Each row comes from the steps of one path. Every step used is in the known rows, and no mark comes twice. Write the path behind each row, first mark first.
In the rows, zero is written as 128.
Known rows
x-a-q: [154  99 107 152 193 167  95 116 105  98 123 104  80 191 102  56 128 117
 177 177 101 146 131 130 117 100 115 104 138 135  98 121 117 113 129  99
 138 134 125 107 156  99 122 187 121  98 114 148 122 163 119 126  95 144
 143 175 113  86 133 190 165 169 131 140 139 162  89 116]
g-q: [ 87 110 128 108 122 111 147  93 101 114 120 112 140 140 107 148 133 168
 146 173 147 153 125 148 100 144 121 124 116 130 106  98 165 105 147 112
 118 144 149 134 128 117 121 161 103 101 124 147 132 139 135 158  93 130
 123 165 135 100 138 182 133 156 137 112 150 124 100  85]
z-q-a-x-w-j: [159 139 112 121 116 133  87 111 147  98  90  87 113 155  98  79 149 117
 161 111 146 142 159 153 184 135  88 124  96 120 129  80 174 130 149  82
 100 177 142 117 143  97 124 171 122 122 144 160  98 202 135 172 123 176
 109 189 154  86 160 181 138 169 112  97 153 164 103  74]
k-f-j-w: [156  87 125 149 177 111 116  88  87 169 190 161 153  83 132  58 171 102
 155 141 106 151 117 104 119 152 111 140  80 167  95 109 129 153 152 147
 116 107 105 120 145  95 138 152 150 156 192 143 202 109 226 158 127 154
 111 138 138 116 141 132 172 152 129 120 151  78 150  76]
g-q-a-x-w-n: [117 118 152 124 132 119 132 107 112 110  82  87 112 141  85 103 162 149
 148 142 145 150 126 168 161 115  80 106 101 148  66 109 182  88 120  83
 109 190 160 125 148  96 138 168 114  93 161 156  73 174 117 153  91 165
  84 154 154 105 138 195 157 156 131  78 138 156 114  64]
f-j-s: [179 131 131 121 161 165 144 105 143 146 126 103 131 112 152  91 155  98
 150 135 127 124 170 115 141 126 131 150 120 130 111 138 136 122 143  95
 138 118 100 127 131 114 126 141 144 146 133 118 202  87 143 170 116 160
  91 164 106 117 125 115 143 145 148 110 104  44 130  67]
k-f-j-w-n: [152  84 132 144 185 102 122 102  84 178 186 166 161  68 139  77 185 105
 153 147 128 141 125 110 125 135 103 142 101 165  80 101 134 145 139 158
 112 120 104 102 150  92 129 150 133 151 222 144 185 110 204 162 122 166
 102 130 146 131 146 124 172 142 133 109 136  54 162  68]
k-f: [149  92 115 115 173 101 106 110  63 159 148 154 122 100 131  84 162 117
 144 151 125 130  72 111 106 144 138 135 109 146 116 104 136 168 133 163
 104 119 142 144 165 101 131 147 152 104 144 163 136 114 217 138 127 138
 132 122 134 114 147 145 149 134 121 150 137 113 120  92]
w-x-a-q: [119 103 124 142 168 161  77 134 105 102  83  76 100 168 127  92 147 117
 143 188 100 163 150 157 170 138 113  99 132 139 109  92 139 133 133  95
 111 184 156 120 132 102 129 154 118 115  97 169 145 192 120 135  88 143
 130 170 125  95 114 211 135 129 101 134 150 169 119  97]
c-q-y: [136 119 104 127 151 109 123 111 101 125 145  74 130 164 114  88 123 157
 149  80 147 167 125 148 105 119 137 109 146 121 132 100 154  93 195  90
  92 129 163 153 148 107 154 107  78  83 110 157 139 168 139 180  97 146
 165 176 109  65 121 153 137 122 123  91 143 105 127 102]
u-e: [107 124 126 108 183 131 149 115 119 135 166 127 157  99 101  98 128 140
 116 149 123 129 123 119 130 167 104 111 151 143 136  92 145 110 110 157
 114 110 178 115 144 112 133 112  84  67 119 108 132  61 144 131  82  97
 132 123 144 124 108 145 105 142  80  72 136 116 102  96]
g-q-y: [ 70 114 139 102 163 101 163  77 104 152 131 100 121 151 127 110 121 180
 125 120 138 160 100 161 104 142 122 116 121 129 117  94 188  95 176  98
  90 139 186 142 152 111 140 127 104 102 121 145 149 158 136 166  85 125
 144 162 122  89 142 173 128 140 119  91 157 132 117  82]
c-q: [156 114  91 136 103 119 108 126 101  89 130  89 149 156  91 125 135 144
 167 137 155 157 157 131  99 120 132 118 137 123 124  99 137 101 161 103
 116 134 122 141 126 113 136 142  79  82 115 158 121 145 140 172 103 146
 144 181 122  77 109 163 141 140 140 110 147 101 110 103]
u-q: [120 115  95 127 186 113 127 107  90 124 136 116 151 145 103 136 139 132
 160 163 152 157 124 137 132 145 124 121 111 137 110  82 151 113 157 158
 137 139 124 107 143 123 127 174 105  90 119 174 101 150 132 155  94 116
 165 182 123  94 139 159 112 165  71  92 139 125 100  91]
q-u-x: [107 135 147 149 137 119 130 144 139 140  96 104 158 129 150  55 112 100
 131 102  92 127 103 129 220 162  97 112 100 125 107  83 156 124 110 135
 125 119 168 131 121 100 148 158 145 104 122 132  99 146 142 139 106 117
 119 133 153 106  76 161 131 139  97  99 101 139 150  65]
x-a: [151 112 150 122 168 159  95 118 104 116 114 123  80 148 128  59 129 117
 161 167 112 129 108 132 117 110 129 113 151 137 112 102 109 123 104 105
 129 134 147 100 132  93 120 141 131 118 139 130  96 130 106 116  94 136
 139 147 128 114 140 181 163 169 125 161 126 124 135  99]
e-f-j-w: [159 106 118 159 164 128 139  76 103 148 184 157 182  78 139  63 183  99
 145 134 130 105 113  69 119 133 110 142  95 148  92 112  89 142 131 173
 136  98  97 109 132 107 135 125 153 149 212 122 201 136 166 173  98 136
  82 145 113 117 155 157 153 170  93 104 153  94 145  73]
e-f: [146 115 112 127 161 121 128  94  88 135 144 149 154  98 142  92 171 113
 137 143 143  82  72  79 106 126 136 130 117 130 112 103 101 153 114 187
 126 114 128 140 152 116 128 123 151 100 164 140 138 137 171 150  98 119
 100 127 111 113 166 175 130 153  85 137 141 126 114  86]
k-f-j-w-x-a-q-z: [155  67 100 165 193 128  92  93  85 144 180 137 125 118 121   9 168  92
 175 169  69 177 122 114 164 138 103 129  76 165  89 100 138 161 161 107
 120 116 116 124 153  83 153 170 142 150 152 158 205 152 221 169 118 186
 122 168 135  96 114 155 185 130 132 123 163 122 140  81]
j-f: [167 103 111 126 153 112 128 103  74 149 140 134 123 104 168  99 179 119
 159 178 156  93 100 112 123 128 116 112  89 145  99  81 143 143 121 163
  97 105 153 163 141 108 114 109 131 147 109 130 129 103 180 135 107 136
 118 114 144 106 156 140 136 138 110 172 124  97 131  87]
u-x-a-q-g: [137 127 132 159 159 137 121 143 103  93  89  66 126 185 105  67 116  74
 155 142 113 150 119 147 195 136  91  76  90 134  92  98 152 121 133 124
 137 144 146  99 145 106 135 191 116  89 101 125 119 195  94 141  97 112
 100 194 134  85 115 210 153 168 124 142 110 142 113  64]
u-q-g: [113 135  98 138 176  91 136 107 104 103 110  86 160 159 113 127 127 119
 171 137 183 154 130 126 154 143 115 120 109 143 106  69 190 136 151 143
 140 121 127  93 145 120 123 206 119 104 107 136 117 146 129 130  97 138
 161 195 130  84 119 173 112 183  88 119 115  98  84  90]
w-x: [109 126 132 114 132 132 103 129 113 133  85  83 146 107 164 128 151 136
 123 160 139 149 136 156 164 175 125 115 135 128 139  91 153 150 135 123
 107 168 157 126 112 114 128 111 126 131 107 154 155 137 135 140  92 135
 122 139 135 115 117 182 103 109  91 125 139 120 144  80]
z-q-a: [158 137 109  92 109 110  93 110 143  95 107 127  86 172 100  71 132 136
 178 132 150 105 136 146 144 117 117 132 136 120 136  76 172 113 151  91
 104 140 148 132 163 106 122 181 116 114 139 163  76 197 150 153 117 154
 144 166 140 104 153 150 129 163 118 128 137 144 106  97]
g-q-a: [101 116 134  93 114 112 133 103 120 116 104 112  87 156  91  88 144 169
 162 162 135 134 107 150 110 120 121 122 118 147  91 100 179  94 132  70
 106 160 160 151 150 102 129 179 112 100 129 152  87 168 152 144  97 138
 123 163 144 106 138 173 149 163 126 115 147 149 102  87]
j-f-k: [156 123 106 161 185 129 129 110  76 118 140 140 118 116 156 114 186 130
 157 187 185  53  91  98 123 131 116 122  79 175  98  76 131 162 112 137
  82 102 147 154 145 104 135 104 138 145 138 131 147  78 168 151  99 124
 123 129 124 109 113 155 127 131 100 149 137 106 119  83]
q-a-x: [170 137 138 122 131 146 113 139 118 129  81  79  75 138 122  24 155 119
 150 106 150 123  96 153 165 116 126 116 105 145 122 127 156 120 103  97
 116 164 166 139 158 104 138 153 152 106 113 149  87 165 156 144 107 146
 122 127 141 106 126 156 141 134  98 106 114 144 117  84]
k-f-j: [162  87 113 129 162 127 105 109  75 167 169 155 142  98 123  66 173  96
 148 142 114 124 110 122 115 141 141 138  79 155 113 111 134 151 138 153
 106 137 125 139 162 108 123 160 154 117 149 159 176  96 212 170 141 154
 107 144 137 128 151 120 148 140 123 117 137  59 130  91]
x-w-j: [116 124 111 146 150 140 104  87 135 134 139  87 170  72 145 129 151 121
 146 126 128 166 149 110 136 182  83 126 116 129 126 106 130 156 136  98
 129 138  92  80  86  91 124 112 126 137 172 113 149  81 105 140 100 165
 104 179 130  98 163 179 156 182 116 112 161 118 140  78]

Write each row's path
[135 124 101 139 183 140 101 115 109 125 111  75 127 139  86  86 170 109
 161 129 136 174 129 142 187 141  97 108  76 158  92  85 163 120 139 103
 121 189 125 106 145 100 136 175 120  94 126 174  80 183 128 165 104 150
 132 203 147  85 152 180 140 177  59  64 153 160  98  72] -> u-q-a-x-w-j
[145 123  95 165 208 142  98 113  97 113 122  87 118 146  88  94 194 110
 168 156 159 126 120 124 193 134  86 105  44 188  70  60 161 137 129 102
  95 181 134 131 158  96 143 165 124 105 132 172  90 171 141 174 107 143
 123 204 146  84 137 185 142 165  49  68 159 161  91  64] -> u-q-a-x-w-j-f-k
[124 115 160 115 145 156  77 134 106 117  78  91 102 138 152  93 146 121
 132 180 111 150 127 162 168 147 120 105 145 138 124  82 131 147 115 101
 106 184 172 118 117  97 121 119 125 131 110 152 129 157 112 126  92 137
 119 145 137 115 120 206 133 126  95 149 139 133 152  85] -> w-x-a
[139 131 130 165 158 160 119 113 115 127  97  51 167  93 135 108 160 105
 118 103 143 184 144 132 174 178  84 108  78 127 128 118 135 152 124 124
 131 167 119  85 103 106 124 114 146 124 132 130 158 121 107 167 100 164
  86 162 138  82 145 194 137 154 108  86 148 136 124  60] -> a-x-w-j
[146 124 111 129 176 129 112 126  97 122 105  84 106 167  81  72 152 116
 164 133 152 155 111 157 172 123 121 112  91 152  97  90 164 109 138 127
 122 174 150 129 166 114 139 189 125  80 101 188  65 202 147 161 102 126
 151 174 140  91 137 164 124 159  59  72 135 157  94  83] -> u-q-a-x
[170 143 120 110 110 122 102 121 135  92  77  97  93 178  94  63 136 122
 161 115 157 121 138 164 169 118 112 124 103 116 136  85 171 116 142 105
 104 160 163 136 170 111 127 177 133 111 124 172  83 218 153 170 120 158
 132 162 146  93 144 163 122 146 111 105 133 163  99  89] -> z-q-a-x
[150 133 123 193 186 166 120 112  99 115 100  65 156  97 145 116 187 107
 121 126 163 141 133 114 181 170  76 106  44 158 107 100 132 168 114 121
 100 157 119 105 115 100 134  95 148 138 141 129 167 100 125 181 103 160
  80 161 136  84 125 203 132 142  95  90 153 138 121  52] -> a-x-w-j-f-k
[182 117 124 131 178 155 142  89 108 146 149 141 146  94 148  84 189  82
 135 141 124  80 114  69 131 109 134 151 100 138  91 124 101 150 127 155
 137 113 106 146 152 115 134 129 157 124 162 128 194 122 165 175 115 141
  64 154  94 115 158 148 149 156 111 119 124  77 119  61] -> e-f-j-s
[116 120 143 110 120 130 139 114 110 109  81  87  92 162  87  81 149 152
 148 141 144 149 110 164 140 120 117 112  88 145  93 112 182  98 126  81
 105 179 169 152 155 106 132 175 119  93 109 163  99 186 145 160 100 142
 111 160 152  94 132 187 142 154 116  93 139 161  95  78] -> g-q-a-x
[114 119 144 129 124 123 128  96 111  98  80  80 101 152  75  88 147 148
 148 137 125 163 119 159 157 132  89 111  82 150  81 119 178  98 131  72
 113 178 164 142 145  96 146 171 131  99 132 155  87 181 133 155  91 151
  95 160 145  86 130 203 159 163 125  91 154 173 103  74] -> g-q-a-x-w
[116 109 140 161 190 127 100 101 121 115 118  87 124 128 137  86 144 133
 154 178  97 196 150 125 157 159  74 107 138 149  86  95 131 133 152  99
 131 119 117  95 115  79 147 139 125 171 170 138 181 198 136 125  62 140
 141 152 127  84 103 209 171 145 111 138 161 185 155  72] -> j-w-x-a-q
[136  72 128 173 227 134  95 102 106 145 181 155 139 123 102  23 170  88
 140 161  39 161 140 104 183 144  77 121  80 186  66  83 138 138 134 126
 101 130 146 131 167  73 150 180 135 125 163 150 198 148 215 143 119 155
 115 148 160 106  85 163 172 148  99  82 164 139 132  85] -> k-f-j-w-x-a-q-u-e
[103 117 137 123 125 141 126 102 123 115  87  72 112 138  87  96 160 146
 146 136 128 173 133 157 148 136  88 110  77 150  84 103 181 111 131  60
 102 193 149 130 134  94 127 168 118 105 127 149 111 173 127 164 104 162
  88 188 158  88 145 207 159 175 121  80 160 165  99  61] -> g-q-a-x-w-j
[130 131  72 168 167 115 137 110 131  88 110  62 137 181 118  90 123 129
 183 128 172 149 154 114 137 129 109 120 123 130 117 122 185 138 156 119
 141  99 107 110 154 120 122 217 133 104  94 124 171 152 147 128  96 159
 150 184 112  71 100 172 127 165 130 134 114 124  62 115] -> a-q-g
[142 118 128 154 142 141 143  90 140 150 167 121 170  85 141  72 146 121
 156 131 132 158 168 123 127 151 103 140 112 145 114 123 124 118 154 116
 141  94  95  88 104 105 129 142 138 182 193 113 211 102 148 164  95 149
 118 158 125 119 126 126 153 160 131  92 140  67 165  77] -> f-j-w
[131 134 120 130 123 103 106 108 156 103 104 137 138 175 125  91 110 135
 159 119 125 114 154 126 176 135 104 147 129 102 138  60 168 123 146 116
 116 110 155 131 140 106 130 187 137 121 135 155  98 174 157 149 122 160
 155 156 149  93 106 156 115 158 118 109 132 154 106 105] -> z-q-u
[100 104 142 178 228 126 109  95 128 117 141 124 139 123 123  46 155 117
 136 166  57 162 135  80 193 157  49 107 132 165  57  71 122 133 124 133
 124 107 146 108 136  66 161 138 126 139 174 126 172 194 157 115  64 131
 122 131 146  80  76 220 165 151  68 100 171 216 142  72] -> j-w-x-a-q-u-e-f
[126 123 142 155 137 142 128 102 138 150 144 102 178  79 154  89 162 122
 138 147 128 172 180 136 160 171  97 132 108 149 117 108 137 131 154 106
 129 129 111  90  93 104 133 125 134 191 173 123 228 121 139 167  91 150
 103 159 135 120 112 145 137 139 111  88 150  75 177  68] -> f-j-w-x
[132 103 106 177 155 158 109  88 135 125 156  92 144 133 133  23 147 112
 172 163  94 186 176 135 175 144  90 127 104 145 104 109 139 125 163  76
 140 118 110  86 102  96 148 155 126 177 147 123 218 144 141 175  91 180
 122 189 123  99  97 155 164 136 130  96 152 113 159  80] -> f-j-w-x-a-q-z
[115 103 129 151 179 161  72 138 126 104  79  81 100 180 136  68 141 113
 144 175  76 160 151 143 198 134 104 105 130 141  98  85 147 135 122  84
 110 173 166 132 134  92 138 170 133 117  97 164 132 194 126 126  96 151
 136 161 137  93  85 211 138 131  93 122 143 183 119 103] -> w-x-a-q-u
[132 121 132 180 158 150 116 100 146 113 129  80 153 133 135  56 148 101
 163 151 119 181 196 133 175 143  84 121 103 162  91 110 153 132 155  85
 135 129 100  76 114  94 127 180 137 186 162 111 232 156 122 146  89 173
 109 188 130  99  97 178 157 168 127 109 140  92 148  80] -> f-j-w-x-a-q-g
[105  97  86 194 217 138 133 100 150 126 168 116 175 142  97  42 156 112
 135 138  63 142 167  81 201 150  67 121 100 157  69  91 145 110 133 141
 121 107 137 138 154  95 156 184 124 101 135 137 203 170 181 155  92 140
 121 158 139  83  58 177 132 150  68  36 160 184  93 100] -> a-q-u-e-f-j-w-x
[172 143 131 122 125 113  96 115 137  89  78  96 111 159  94  86 147 117
 164 114 158 121 151 166 198 114  78 117 115 122 107  88 174 112 135 102
 110 166 149 110 163 101 130 167 117 113 169 167  63 204 124 167 111 180
 105 153 145 104 151 173 136 154 127  97 134 159 117  72] -> z-q-a-x-w-n
[ 80 102 100 116 108 106 157  79 108 116 130 107 136 143 116  84 114 171
 170 164 135 164 105 139 122 141 125 134 109 113 128  91 184 115 158  87
 132 107 155 133 113 114 141 154 101 101  94 136 119 116 161 176  91 163
 137 175 127  92 120 159 136 132 149 116 147 130 107  82] -> g-q-z
[121  98 102 143 155 158  82 119 105 101  95  74  97 171 131  52 136 120
 159 185  95 173 137 152 180 138 115 104 134 129 123  91 151 142 141  79
 121 160 158 118 124 100 144 148 117 115  78 159 141 176 132 147  90 170
 136 175 121  94 104 200 136 114 112 138 143 172 121  94] -> w-x-a-q-z
[143  88 129 143 170 111 105 100  84 162 168 146 158  74 139  76 181 101
 142 151 102 162 127 119 141 165 108 137  79 168  97  98 139 162 150 145
 104 129 118 124 143  92 138 144 151 162 181 153 214 130 219 164 119 157
 106 138 146 120 130 148 158 133 116 119 157  85 163  70] -> k-f-j-w-x
[174 125 125 142 148 148  96 115 118 135  94  73  93 107 131  31 188 103
 152 113 133 124 109 129 186 130  87 108  65 160  96 105 154 143 102  90
  99 172 147 142 141  86 130 129 149 134 128 133  99 146 151 143 110 176
  93 140 159  95 152 173 167 157  98 117 139 150 129  66] -> q-a-x-w-j-f
